Each row was made from one path, in order. Every step used is in the known rows, and no mark comes twice. Write each row's path.
Known rows
bigip, bisor: [-1.08 -0.23 -1.23  2.01 -0.39  2.58 -1.33 -0.97  0.73 -0.64  0.21  0.92
  1.08  1.66 -2.24  1.55 -1.12  0.65  3.86 -0.38 -2.51  0.05 -1.89  2.19]
bigip, bisor, panam, gurit: [-0.95 -1.62  1.01  1.07 -0.33  2.57 -3.02 -0.23  0.22 -0.34  1.31  0.49
  1.39  3.23 -1.38  4.10 -0.07  0.40  1.17 -2.92  0.00 -0.11 -4.99  2.60]
bigip, bisor, panam: [-0.87 -1.65 -0.53  1.19 -0.40  4.02 -1.44 -0.63  0.34 -1.28  1.23  0.87
  1.93  1.56 -2.14  3.01 -0.58  0.19  2.14 -2.19 -0.94 -0.79 -3.65  3.25]
tonog, bisor, panam, biliver: [-0.02 -3.15 -1.00  0.59 -1.38  2.04 -2.25 -0.66  0.13 -0.75  1.29 -0.56
  0.93  1.57 -1.89  3.47 -0.49 -1.47  5.15 -3.65 -0.42 -2.90 -2.55  3.60]
panam, bigip, biliver, bisor, tonog: [ 1.18  0.05 -2.51  2.35 -1.09 -2.17  2.84 -2.24 -2.26 -2.87 -1.21  1.21
  2.19 -2.18  1.69  0.15 -1.16 -0.15  2.65 -1.38 -0.10 -1.65 -1.25  0.64]
zunek, gurit: [-0.97  1.93  1.25  0.17 -0.42  1.16  0.23 -1.36  0.27 -0.23 -0.66 -0.15
  1.26  2.88 -1.27 -0.42 -1.81  1.39 -5.57 -2.17  0.54 -0.16 -1.97 -3.42]
bisor, tonog, panam, gurit, zunek: [ 0.44  0.51  1.64  0.06 -0.42  0.49 -3.26 -0.92  0.25  0.02  1.40 -1.71
  0.78 -0.17  2.47  1.96 -0.65 -1.24 -5.77 -4.24  2.62 -2.07 -0.37 -2.26]
panam, biliver, bigip, bisor, tonog, gurit, zunek: [ 0.77 -0.86 -0.52  0.96 -1.68  2.02 -0.18 -1.47  0.47 -0.33 -0.39 -2.22
  1.15 -1.69 -1.79  3.46 -0.62 -0.04  4.16 -0.18  1.06 -2.01 -1.20  2.24]
bigip, bisor, tonog, panam, gurit: [-1.69  0.01 -0.32  1.60 -0.06  2.29 -3.18 -0.42  1.32  0.13  0.86 -0.31
  1.01  1.40  0.98  3.72 -0.44 -0.18 -0.68 -1.85  0.21 -0.11 -2.59  3.05]
biliver, bigip, bisor, tonog, panam, gurit, zunek: [ 0.39  2.13 -0.91  1.15 -0.23  2.97 -1.99 -1.71 -0.14  1.66  0.91 -1.30
  1.99 -3.56  0.80  2.38 -0.72  0.27  1.09 -0.23  0.93 -2.01 -4.66 -0.03]
bigip, biliver, bisor, panam, tonog, gurit: [ 0.51 -1.21 -1.81  1.80 -0.50 -1.27  0.60 -1.59 -1.29 -3.30 -0.40  0.83
  2.66  0.66  0.90 -0.08 -1.17  0.55  2.46 -5.00  2.20 -0.69 -2.01  3.97]
gurit, zunek: [ 2.24  0.86  1.75  0.21 -0.95  0.64 -1.61 -1.71 -0.78 -0.82  0.88 -0.83
  1.18 -0.41 -2.13 -1.13 -1.81 -0.54  0.46 -2.06 -0.99 -2.87  0.88 -4.53]
bisor, panam: [ 0.50 -2.04  0.21 -0.25 -0.71  2.92 -0.39 -1.06 -0.92 -2.00  1.58  0.56
  1.85  0.46 -0.79  1.71 -0.52 -0.36 -2.63 -4.84  1.77 -1.96 -2.29 -0.37]
bigip, bisor, tonog: [-0.95 -0.65 -1.14  2.13 -0.70  3.38 -2.28 -0.64  1.25 -1.21  0.43  0.07
  1.34 -0.43 -0.36  2.71 -0.95  0.37 -0.06 -2.10 -1.41 -0.14 -0.89  2.67]
biliver, bigip, bisor: [-0.03  1.30 -3.14  1.74 -0.35  3.61  0.50 -2.09 -0.50  0.76  0.10  0.51
  2.05 -3.27 -1.27  1.05 -1.00  1.25  4.47  0.90 -0.88 -1.07 -4.26  0.76]
tonog, bisor, bigip: [-0.37  0.02 -3.18  1.65 -1.45  4.97 -1.57 -0.61  0.30  0.15  1.38 -0.23
  0.31 -2.40 -1.31  1.46 -1.24  0.04  1.86 -2.38 -1.31 -0.87 -2.66  0.57]
biliver, bigip, bisor, tonog, gurit: [-0.06  0.24 -3.94  1.82 -0.67  4.86  0.21 -1.55  0.22  0.73  0.00 -1.16
  2.17 -4.23  0.62  1.52 -1.01  1.40  0.37  0.11  1.43 -0.42 -4.41  1.37]
bigip, biliver, bisor, tonog, panam, gurit, zunek: [ 0.66  0.78  0.97  1.53 -0.42 -2.31 -2.20 -1.67 -0.86 -2.91  0.06  0.66
  1.50  0.26  1.29  2.42 -1.40 -0.48  0.52 -5.21  0.77 -2.34  0.12 -0.72]
biliver, bisor, tonog, panam, bigip: [ 1.00  1.67 -2.22  1.60 -0.78 -2.75  1.17 -2.53 -0.75 -1.17 -0.08  0.63
  1.61 -1.77  5.04 -0.01 -1.85 -0.50  0.12 -2.93  1.26 -0.94 -0.11  1.77]
bisor, panam, gurit, zunek: [ 1.65 -1.42  3.66 -0.72 -0.81  0.74 -3.36 -0.72 -1.30 -0.41  2.06 -0.87
  1.37  1.86 -0.64  2.44 -0.34 -0.59 -3.60 -5.72  2.33 -2.37 -3.37 -3.14]
bigip, biliver: [-0.40 -1.32 -0.79  1.44 -0.41  1.52  0.13 -1.27 -0.94 -3.59 -0.26  1.50
  1.36  0.55 -3.03  1.28 -0.73  0.11  1.50 -2.94 -0.70 -2.05 -0.07 -1.43]

Which path is each row?
[ 0.95 -2.37  0.16 -0.51 -1.38  2.17  0.81 -1.58 -1.15 -1.68  0.89 -0.13
  1.68 -0.99 -1.77  4.03  0.19 -0.63  1.17 -3.79  2.63 -2.93 -2.63  1.68]
bisor, panam, biliver, bigip
[ 0.47 -3.34  1.57 -0.53 -1.43  1.41 -0.19 -0.97 -0.54 -2.64  1.05  0.10
  1.07  1.94 -2.09  4.06  0.16 -1.09  0.22 -4.90  1.84 -2.44 -0.79  2.00]
bisor, panam, biliver
[ 1.22  0.69 -2.36  1.12 -0.42  3.67  0.04 -1.76 -0.74  1.52  0.75 -1.76
  3.31 -3.67 -0.24 -0.44 -0.82  0.90  3.24  0.33  1.98 -1.21 -6.37  3.39]
biliver, bigip, bisor, panam, tonog, gurit, zunek
[-1.65 -0.04 -1.44  1.76 -0.03  3.43 -1.89 -0.72  1.44 -0.66  0.83  0.04
  1.41  0.07  0.29  2.90 -0.82 -0.38  0.25 -1.06 -0.54 -0.53 -1.40  3.46]
bigip, bisor, tonog, panam
[-0.42  1.53 -3.41  1.54 -0.10  4.35 -0.06 -1.92  0.10  0.74  0.55 -0.22
  2.26 -4.49  0.77  2.20 -0.76  0.45  1.40  0.46  0.66 -1.59 -4.10  1.85]
biliver, bigip, bisor, tonog, panam
[ 1.28  0.78 -1.33  1.83 -1.28 -2.01 -0.98 -2.17 -0.21 -1.94 -0.09  0.78
  1.19 -1.56  3.84  0.61 -2.25  0.42 -1.42 -5.88  0.42 -0.38  1.72  0.63]
biliver, bisor, tonog
[-1.70 -0.80 -0.60  1.53 -0.53  2.59 -1.72 -0.70  1.67 -1.17  0.46 -0.22
  0.90  1.13 -0.61  4.25 -0.41 -0.82  1.78 -1.21 -0.43 -0.88 -0.51  5.06]
bigip, bisor, tonog, panam, biliver
[ 0.80 -0.60 -0.73  0.43 -1.55  0.35  1.22 -2.15 -0.75 -0.87 -0.52 -0.21
  0.70 -1.31 -1.85  2.54 -0.33 -0.09  4.14 -1.21  0.78 -2.28 -0.34  0.78]
panam, biliver, bigip
[ 0.13 -2.19 -2.04  0.82 -0.79  3.14 -2.40 -0.74 -0.20 -0.04  1.77 -0.33
  1.55  0.27 -0.81  1.42 -1.01 -0.86  2.81 -3.50 -0.50 -2.54 -3.70  1.65]
tonog, bisor, panam
[ 0.35  1.41  2.17 -0.38  0.17 -0.81 -2.44 -1.33 -0.44  1.06  1.45 -0.97
  0.50  2.67  0.36  0.62 -0.72 -1.13 -0.65 -1.82  1.68 -2.10 -2.14 -3.08]
tonog, panam, gurit, zunek
[ 0.64  1.48 -1.58  1.41 -0.61 -1.90 -0.52 -2.26  0.05 -1.51  0.28  0.76
  1.23 -1.08  4.50  0.68 -2.08 -0.31 -0.86 -4.99  1.23 -0.84  0.95  1.50]
biliver, bisor, tonog, panam
[ 1.96  0.19 -1.47  1.15 -1.09 -2.50  1.96 -2.46 -2.07 -1.68  0.22  1.43
  2.25 -0.58  2.77  0.03 -1.63 -0.03  2.36 -3.59  0.93 -1.16 -2.74  1.57]
biliver, bisor, panam, bigip
[ 0.29 -2.04 -1.84  0.94 -1.07  3.16 -0.46 -0.64  0.70 -1.15  0.25 -2.09
  0.99 -1.22  2.17  0.27 -1.23  0.37 -6.53 -3.78  3.43  0.02 -0.18 -0.93]
bisor, tonog, gurit
[-0.03 -0.76 -1.01  1.31 -1.56  1.71 -0.08 -1.61  0.39 -0.83 -0.47 -0.53
  0.99 -1.80 -1.55  4.50 -0.20 -0.02  4.50 -0.99  0.10 -1.72 -0.79  3.60]
panam, biliver, bigip, bisor, tonog
[-0.83 -0.61 -3.16  2.06 -1.30  5.23 -1.40 -0.49 -0.01 -1.43  0.96  0.33
  0.66 -2.35 -2.84  2.63 -0.95  0.01  3.01 -2.44 -1.58 -1.66 -2.75  0.61]
tonog, bisor, bigip, biliver
[ 0.01 -0.87 -3.23  2.22 -0.96  2.15  2.02 -1.01 -0.33 -0.09 -0.56 -1.09
  1.88 -1.16  1.12  0.14 -0.85  0.21  1.27  2.14  0.40  0.22 -3.89  2.39]
panam, bigip, bisor, tonog, gurit
[-0.56  1.46 -2.29  1.48 -0.09  3.23 -1.38 -1.59 -0.04  1.54  0.62 -0.59
  1.79 -3.26  1.40  3.02 -0.36  0.57  0.55 -0.39  1.33 -0.99 -4.99  1.32]
biliver, bigip, bisor, tonog, panam, gurit
[ 0.90 -0.57  0.49  1.13 -1.79 -3.97  0.22 -2.13 -0.19 -2.49 -0.89  1.01
  0.02  2.44 -0.21  2.36 -1.34 -0.30  5.78 -3.89 -0.57 -0.97  2.49  2.85]
panam, biliver, bisor
[ 1.95 -0.01 -1.98  2.01 -1.24 -1.75  2.80 -2.08 -2.09 -2.38 -1.10 -0.47
  2.31 -2.25  1.38 -0.91 -1.63 -0.17  2.40 -0.43  0.90 -1.92 -1.83 -0.83]
panam, bigip, biliver, bisor, tonog, gurit, zunek
[-0.46 -1.06 -0.04  0.20 -0.88  1.07 -0.81 -1.09  0.81 -1.76  0.61 -0.91
  0.58 -0.14  1.36  3.16 -0.29 -1.61 -2.90 -3.58  2.33 -2.14  1.63  1.74]
bisor, tonog, panam, biliver
[-0.25  0.13 -1.48  1.95 -0.33 -0.98 -0.17 -1.89 -0.66 -3.85 -0.33  1.63
  1.77 -0.62  1.29  2.11 -1.45 -0.27  0.99 -4.73  0.49 -2.10  0.75  1.17]
bigip, biliver, bisor, tonog, panam
[ 0.91  2.06 -1.80  1.69 -1.61  0.47  0.77 -2.03 -0.59 -1.91  0.33  1.65
  0.51 -2.39  1.44  0.78 -2.09  1.16  0.20 -4.61  0.12  0.55 -0.16  0.27]
biliver, bisor, bigip
[ 0.70  0.37 -2.85  2.06 -0.59 -0.96 -2.11 -1.35 -0.09  1.47  0.27 -1.18
  1.78 -0.59  1.52 -3.64 -1.03 -0.25  4.58 -2.04 -0.55 -0.21 -1.54  5.83]
panam, tonog, bisor
[ 1.72  0.57  3.61  0.17 -0.87 -1.46 -3.88 -1.07 -0.89  0.63  0.90 -1.17
  0.27  2.30 -0.62  0.54 -0.93 -0.01 -1.38 -3.56  0.47 -1.50 -1.18 -4.96]
panam, gurit, zunek
